Known rows, with every step that occurs:
puba, suvod, leve, bogi: [-2.154 -0.578 -0.560 -4.044 0.026 -0.908 1.331 0.872 1.649 -3.811 -1.282 0.413 -2.622 1.194 -0.463 -5.232 -3.109 -0.649 3.011 -0.704]
puba, suvod: [0.393 1.662 0.633 -6.058 -0.081 -3.339 3.271 -2.014 0.826 -0.735 1.025 1.990 -1.176 -3.124 1.722 -4.565 0.907 -2.010 1.378 -0.965]
fudom, puba: [0.560 1.049 -0.976 1.539 -0.262 -0.788 4.072 1.300 -0.156 0.667 0.957 0.640 2.287 -1.069 2.215 1.875 3.609 -0.002 0.636 -1.427]
fudom, puba, suvod, leve, bogi: [-2.362 -0.375 -0.616 -2.877 -0.070 -0.169 1.788 1.568 1.854 -3.971 -1.348 0.749 -1.610 1.099 -0.206 -3.574 -2.677 -0.346 3.148 -0.896]
fotazep, meniv, leve, suvod, puba: [-1.046 0.974 -0.357 0.924 3.374 4.709 1.323 1.895 -4.963 -1.902 -0.271 -3.983 0.317 -5.009 1.470 0.059 0.675 0.367 0.367 -0.702]
bogi, leve, suvod: [1.595 0.488 0.299 0.410 0.028 -3.157 2.399 0.686 0.637 -1.555 -1.458 0.285 -0.947 -5.861 0.729 -2.478 1.747 0.347 -1.204 -0.286]
suvod, leve: [-2.193 -1.341 -4.112 -3.143 1.393 0.351 0.216 3.274 -1.019 0.373 -0.117 -0.591 -0.515 0.152 1.223 -2.674 -0.366 -0.291 0.005 -1.000]
bogi, meniv, leve, suvod: [2.709 1.913 0.492 -0.939 -0.036 -2.134 5.024 1.715 -2.228 -1.652 0.208 -1.248 -1.499 -6.060 -0.018 -2.210 0.588 0.100 0.448 -0.059]
bogi, meniv: [1.957 1.982 0.281 -3.121 -1.412 -2.716 6.028 -1.711 -1.977 -0.286 2.079 0.280 -0.888 -3.865 2.470 -0.800 -0.141 0.626 1.021 -1.220]
meniv, fotazep, bogi, leve: [1.103 -0.622 1.614 2.551 -0.906 -1.293 0.558 -0.822 1.217 -1.249 0.009 2.031 -3.551 0.979 3.047 -1.394 1.063 2.214 -4.100 -0.139]
fudom, puba, suvod: [-0.071 2.044 0.462 -3.681 -0.239 -1.931 4.226 -0.599 1.116 -1.082 0.914 2.728 0.870 -3.254 2.246 -1.158 1.722 -1.396 1.656 -1.349]
puba, suvod, leve, bogi, meniv, fotazep: [-0.472 1.260 1.196 -4.850 -1.885 -1.163 3.877 0.695 0.245 -0.415 -0.332 0.690 -3.701 -0.112 0.870 -0.485 -2.188 0.853 -0.145 0.236]
leve, bogi: [0.682 0.125 1.009 -1.042 -0.913 -2.883 2.637 -1.323 1.382 -2.333 -0.454 -0.621 -2.437 1.541 -0.463 -4.768 -0.416 -0.472 2.620 -0.571]
suvod, leve, meniv, fotazep: [-0.716 0.035 -2.726 -3.773 0.069 -0.256 2.253 1.683 -0.525 1.006 -0.168 -1.283 -3.058 1.111 0.823 1.277 -0.366 1.009 -1.130 0.637]
meniv, bogi, leve, suvod: [1.613 0.056 1.043 2.220 0.531 -3.462 2.807 0.934 0.492 -1.474 -1.539 -0.628 -1.975 -4.430 -0.499 -0.760 1.281 0.686 -0.692 0.315]
suvod, puba: [-2.135 1.374 -0.980 -0.627 1.805 4.398 1.362 0.309 -3.670 -0.104 -0.009 -3.397 0.512 -1.598 2.439 0.671 1.200 -0.070 -0.050 -1.384]
fotazep, bogi: [1.539 -0.605 1.754 2.659 1.223 -3.634 -1.326 -0.816 1.200 0.703 2.009 -0.905 -2.045 1.343 2.768 -5.509 0.661 -0.099 -0.299 -0.324]
puba, suvod, leve: [-2.782 -0.482 -3.126 -6.068 1.388 0.004 0.647 2.329 -0.040 -0.933 -0.133 1.094 -0.917 -1.379 1.471 -3.829 -1.409 -1.097 0.765 -1.049]
suvod, puba, fudom: [-4.162 2.054 0.886 -0.667 0.042 -1.940 4.677 -0.313 0.857 1.890 1.653 -2.393 -0.255 -1.309 1.360 2.372 0.489 -0.604 0.331 -1.400]
timo, fudom, puba, suvod, leve, bogi: [-2.145 -0.207 -0.649 -4.366 0.774 -0.609 1.496 2.081 0.967 -3.195 -1.822 0.575 -1.282 3.065 0.048 -2.970 -3.014 -0.001 2.477 -0.778]
puba, suvod, leve, meniv, bogi: [-0.518 -0.571 -1.769 -0.927 1.957 -1.641 3.970 0.429 -0.945 -1.536 0.598 -2.444 -3.434 1.089 -1.110 1.972 -1.837 0.686 2.769 0.570]
fudom, puba, suvod, leve, meniv, bogi: [-0.748 -0.384 -1.831 0.240 1.821 -0.992 4.480 1.105 -0.695 -1.735 0.593 -2.067 -2.427 0.954 -0.809 3.675 -1.464 0.937 2.829 0.385]

Rows:
[-1.126 2.368 -0.034 -0.020 1.714 4.962 3.046 1.935 -4.828 -2.008 -0.595 -3.963 -0.097 -5.119 1.473 1.216 -0.068 0.583 0.092 -0.828] -> bogi, meniv, leve, suvod, puba
[-4.061 1.734 2.640 1.807 0.144 -2.025 2.976 0.820 2.327 1.117 0.430 -2.231 -1.478 -2.211 1.305 2.616 -0.433 0.491 -1.438 -0.503] -> meniv, fotazep, bogi, leve, suvod, puba, fudom
[1.975 -2.140 0.749 2.941 3.402 -3.740 2.459 -1.010 -2.210 0.622 2.300 -1.939 -2.053 0.190 -0.206 -0.244 1.171 0.475 2.422 0.385] -> fotazep, meniv, bogi
[-0.696 1.441 0.351 -3.526 -1.469 -0.659 5.600 0.080 -0.184 -3.925 0.392 1.148 -1.261 -2.479 1.399 -0.655 -3.582 1.082 3.111 -1.280] -> fudom, puba, suvod, leve, bogi, meniv
[1.333 1.652 0.960 -3.327 -1.930 -2.066 4.454 0.075 -0.993 2.269 0.850 0.054 -2.716 -0.944 1.752 0.786 0.650 0.871 -1.635 0.177] -> bogi, meniv, fotazep
[-1.864 1.070 0.343 2.174 2.085 3.978 1.464 1.454 -2.873 -1.915 -1.817 -3.575 -0.409 -4.095 1.112 2.255 0.393 0.998 -0.719 -0.563] -> meniv, bogi, leve, suvod, puba
[-2.006 1.020 1.051 2.231 1.918 4.173 -0.335 1.749 -2.019 -1.346 -1.779 -3.037 -0.855 -3.544 2.276 0.978 0.138 1.224 -2.109 -0.377] -> meniv, fotazep, bogi, leve, suvod, puba
[1.490 -0.087 -0.670 1.195 1.263 -3.072 4.925 -1.085 -1.172 -0.509 1.225 -3.186 -3.324 1.317 -1.089 2.329 0.085 0.800 2.467 0.669] -> leve, meniv, bogi
[1.318 -0.317 1.605 1.676 0.816 -2.985 -0.709 -0.494 1.367 0.902 1.551 -1.451 -3.771 2.378 2.446 -2.557 -0.327 1.062 -1.116 0.781] -> leve, meniv, fotazep, bogi
[-3.714 0.929 1.949 2.140 1.564 -2.393 4.320 0.109 0.704 0.261 1.063 -2.559 -0.807 -3.633 0.548 3.498 -0.328 0.498 0.477 -0.690] -> fotazep, meniv, bogi, leve, suvod, puba, fudom
[-0.151 -0.152 0.890 -0.561 2.000 -1.762 -1.131 1.767 1.001 0.643 0.619 -0.500 -2.631 3.849 2.956 -0.637 -1.740 1.475 -1.408 0.634] -> timo, fudom, puba, suvod, leve, meniv, fotazep, bogi
[-0.185 -0.986 -2.245 0.486 1.999 -1.483 3.713 0.922 -1.389 -0.954 0.614 -3.272 -3.242 1.788 -1.190 2.550 -1.321 1.071 2.313 0.606] -> suvod, leve, meniv, bogi
[-0.539 -0.231 -1.866 -1.218 2.695 -1.353 4.142 1.738 -1.710 -0.957 0.098 -2.272 -2.141 2.977 -0.547 4.301 -1.750 1.314 2.185 0.501] -> timo, fudom, puba, suvod, leve, meniv, bogi
[-1.914 1.370 -0.214 0.907 1.799 4.214 1.142 1.231 -2.732 -1.963 -1.781 -2.887 0.275 -5.042 1.939 1.019 0.776 0.754 -1.077 -0.986] -> bogi, leve, suvod, puba
[-1.032 1.994 0.848 1.493 2.142 4.600 1.693 1.933 -4.164 -2.121 -0.281 -4.163 -0.583 -4.400 1.909 0.348 -0.666 0.832 -0.081 -0.641] -> fotazep, bogi, meniv, leve, suvod, puba
[-3.990 2.206 1.348 -0.156 0.487 -2.681 4.232 0.623 1.371 1.614 0.850 -3.037 -0.028 -3.467 0.712 1.907 0.181 -0.767 0.571 -1.030] -> leve, suvod, puba, fudom
[-3.965 1.733 1.873 1.660 0.364 -2.182 4.842 0.543 1.389 0.649 0.358 -2.752 -1.062 -2.805 0.165 3.854 -0.207 0.203 -0.094 -0.694] -> meniv, bogi, leve, suvod, puba, fudom
[0.902 0.754 -0.994 -2.350 -1.278 -0.904 3.900 -0.617 -0.184 -0.157 -0.213 0.198 -3.633 0.249 1.397 2.184 0.975 1.816 -2.373 0.573] -> bogi, leve, meniv, fotazep
[-2.912 -0.061 -3.154 -5.885 2.056 0.550 1.093 3.941 -0.703 -0.394 -0.687 1.470 0.854 0.493 2.065 -0.740 -1.134 -0.322 0.275 -1.209] -> timo, fudom, puba, suvod, leve
